Each row was made from one walk, in order. Every step used is in the known rows, and no mark comes twice. Write each row's walk.
In the rows, 128 means zero.
Known rows
dinor, mivuk, suparov, bonu, dugu: [110  79 124 188 150 127 156 133 147 149 104 126 115  92 179 128 161 153
 149  97 130 130 182 172 136 109 153]
tifuv, bufu, suparov, bonu, dugu, bunab: [139 151 162 163 109 108 111 140 115 117 123  76  77 104 149 153 227 137
 189  53  79 155 170 119 127 173 111]
mivuk, dinor, bunab: [103 131 136 127 136 156 117 146 123 141 147 132 161 159 120 107  74  81
  84 177 105 115 104 102 113 143 143]
dinor, mivuk, suparov: [105  83 104 137 122 116 123 122 151 120  93 130 148 111 134  98  62 112
 128 143 125 120 134 139 132 106 145]
suparov, mivuk: [139 115 157 106 120 104 121 157 129 101 118 125 144 113 101 101 127 109
 136 147 125 110 120 142 110 163 126]
dugu, bufu, padul: [155  63 129  62  75 129 120  83  99  31 110 144 118 141 101 152 127  94
 165 165 136 162 113 119  85 125  72]
bonu, dugu, bunab: [139 153 177 116 106 132 161 140 118 119 120  86 117 117 107 111 199  67
 113 150  83 119 168 128  90 170 101]
bunab, dinor, mivuk, suparov: [121 121  97 137 148 120 134 129 157 154 107 152 149 110 129 110  39 136
 100 143 158 116 108 144 137  95 159]
bufu, dugu, bunab, dinor, mivuk, suparov, bonu: [129 137 115 157 155 131 157 113 136 232 145 145 104 115 177 119 155 163
 121  87 136 146 114 131 124 113 154]
bonu, dugu, bunab, dinor: [153 194 172 118 131 139 174 142 125 153 137 109 117 116 102 123 177  91
  85 149 122 116 139 137  91 160 113]
mivuk, dinor, bunab, dugu: [ 92 169 139 136 142 155 130 120 101 145 153 136 164 177  83 133  70 103
  59 193 143 114  97  99 147 114 142]
bonu, dugu, bunab, dinor, mivuk, suparov, bufu, tifuv: [136 110  66 101 134 111 159 135 148 218 149 123 148 122 195  98 102 149
  92  83 106 133 161 166 130  74 117]
suparov, bonu: [130 122 183 140  99 134 124 151  90 113 105 129 140 128  85 149 162 143
 140 127 139 146 153 133 126 162 120]
dugu, bunab, dinor, mivuk, suparov: [113 147  94 126 145 119 156 128 138 198 129 151 139 123 150  91  49 114
  70 126 132 108 100 137 121 122 141]
dinor, mivuk: [121 107 139 110 101 119 115 143 148  96  98 137 154 133 113 116  90  81
 123 152 127  97 146 126 120 131 121]
dugu, bunab, dinor, mivuk: [127 170 132  98 124 122 147 145 137 178 135 158 146 144 129 108  80  81
  63 138 134  87 111 125 109 146 118]
tifuv, bufu, suparov, mivuk, dinor, bunab, dugu: [100 158  95 151 166 102  84 126 134 127 167 121 127 148 138 129  65 139
 127 115 121 108  63  95 174 115 157]
tifuv, bufu, suparov: [146 128 142 125  84  98  56 132 138  44  93  78 120 107  84 144 117 120
 199 110  98 145 133  92 136 143 116]
dugu, bunab: [128 149 168  97  89 128 135 142 100 127 119 111 142 141  86 103 137  72
 103 153  96 124 135 109  97 180  98]
mivuk, suparov, bonu, dugu, bufu: [164  95 127 165 140 141 168 111 117  94 114 116  95 104 161 143 202 173
 179 114 119 166 163 174 142 122 116]
bufu, suparov, mivuk, dinor, bunab, dugu: [ 90 148 101 143 168 128 100 114 123 161 172 138 127 143 136 110  45 139
 113 141 151  96  50 103 159 124 178]
bonu, dugu, bunab, dinor, mivuk, suparov: [121 148 103 145 163 125 183 126 159 193 130 130 117 103 171  98 112 108
  80 123 119 105 129 157 114 112 145]
dinor, bunab: [113 131 173 103 115 142 122 164 109 102 134 129 166 163  82 117  95  67
  97 175 119 104  93 102 124 179 128]
bufu, dugu, bonu: [159 103 153  88 105 146 108 121 163  46  97 119 122 132  82 141 252 113
 175 154 138 143 166  94  94 123 103]
suparov, bonu, dugu, bufu, tifuv: [186  82 144 100 101 133 132 128 111  97 105 103 131 147 157 151 223 148
 183 105 137 166 179 144 131 101 100]

Write each row's walk
[ 99 144  69 131 179 111  85 128 159  94 159 156 125 170 151 140 117 148
 128 101 147 101  84  92 166 106 138]
tifuv, bufu, suparov, mivuk, dinor, bunab, dugu, bonu
[133 168 147 177 163 141 188 132 101 210 138 121 100 101 143 130 185 167
 100 100 129 155 142 165 118 148 144]
mivuk, suparov, bonu, dugu, bunab, dinor
[143  98 131  73  81 129 137  59  78  35 115 147 121 156  66 180 127 119
 139 179 174 165 104 113 118  94  74]
bunab, dugu, bufu, padul
[ 91 153 114 116 155 166 132 121 126 111 143 172 159 197  96 144 124 113
  58 177 169 105 118  97 142 107 123]
mivuk, dinor, bunab, dugu, bonu
[124 110  99 137 136 116  77 117 151 138 129 118 109  89 151  92  80 152
 171 120 116 124 111 125 114 127 166]
bufu, suparov, mivuk, dinor
[109  94  73 115 133 117 182  97 133 175 165 162 101  96 182 132 107 137
  93  98 111 143 140 175  90 101  98]
bonu, dugu, bunab, dinor, mivuk, suparov, bufu, padul
[100 167 175 112 120 141 137 139  85 106 137 133 169 179  49 144  91  86
  73 189 160 105  85  98 156 149 128]
dinor, bunab, dugu
[101 115  99 134 163 128  85 138 143 160 166 136 125 124 171  83  48 119
 135 129 114  97  58 110 127 153 176]
bufu, suparov, mivuk, dinor, bunab
[132 102 119 122  99 118 129 135 109 101 122 119 146 102  90 117  95 165
 141 136  91 156 152 157 140 138 104]
mivuk, suparov, bufu
[116 152 103 151 146 160 114  91  90 141 171 160 111 174 150 165  89 176
 143 125 163 135  71 106 189 115 143]
mivuk, dinor, bunab, dugu, bufu, suparov, bonu
[137 173 125 167 144 103 126 145 153 165 138 126  83 108 192 158 173 144
 150  35 119 113 144 131 141 139 129]
tifuv, bufu, suparov, bonu, dugu, bunab, dinor, mivuk
[113 122  94 142 159 100  67 151 155 124 162 119 125 131 178 104  65 117
 151 102  84 107  69 100 141 145 157]
tifuv, bufu, suparov, mivuk, dinor, bunab
[135 148 134 108 124 125 128 145 154 132 113 157 155 128 106 130  70 106
  93 152 161  93 119 132 123 117 134]
bunab, dinor, mivuk
[125 145 170 157 111 132 129 126 108 150 127  96  78  99 148 133 210 137
 175  81 110 142 159 128 116 183 131]
bufu, suparov, bonu, dugu, bunab
[152 104  65 106 148 132 136 117 194 118 137 176 123 111 148 141 163 186
 145 107 149 132 151 150 134  71 111]
bunab, dinor, mivuk, suparov, bufu, dugu, bonu
[125  44  65  91  91  99 100 133 140 143 111 124 176 132 159  98  53 155
 141 101 107 147 164 148 150  68 118]
dinor, mivuk, suparov, bufu, tifuv
[135 123 170 168 111 136 110 129 121 106 107  92  85  84 124 156 198 161
 206  93 134 148 166 135 128 155 146]
bufu, suparov, bonu, dugu
[133 113 120 128 140 121 116 135 144 140 130 130 142 113 133  94 106 127
 120 150 107 117 131 144 101 127 142]
suparov, mivuk, dinor
[161 110 133 125  93 134  97 109 104  77 114 136  96 121 133 156 141 171
 213 100 142 151 116 125 152 152 115]
dugu, bufu, suparov, bonu
[178 191 167 102 114 112 122 134 138 126 139  85 119 130  88 143 202 101
 130 125  92 153 122  85 103 139  96]
tifuv, bufu, dugu, bunab, dinor
[127 103 153 188 139 137 154 130 114 129 101  99 110  86 130 135 196 168
 160 114 124 165 175 168 128 131 147]
mivuk, suparov, bonu, dugu
[139 127 194 159 116 143 146 148 111 109 108 106 115 105 106 155 226 138
 153 123 128 142 188 151 117 155 123]
suparov, bonu, dugu
[127 149 147  98 109 140 130 120 119  51  94 148 148 162  43 161 178 129
 110 168 188 122 156 111 138 114  96]
bunab, dugu, bonu
[121 124 119 189 174 132 169 135 152 180 118 148 113  88 172 142 137 177
 120  99 163 127 156 180 142  97 165]
bunab, dinor, mivuk, suparov, bonu, dugu
[133 123  88  79 125 149 116  98 100 133 152 130 179 215 133 127  70 114
  90 174 151 136  89  89 163  61 119]
mivuk, dinor, bunab, dugu, bufu, tifuv
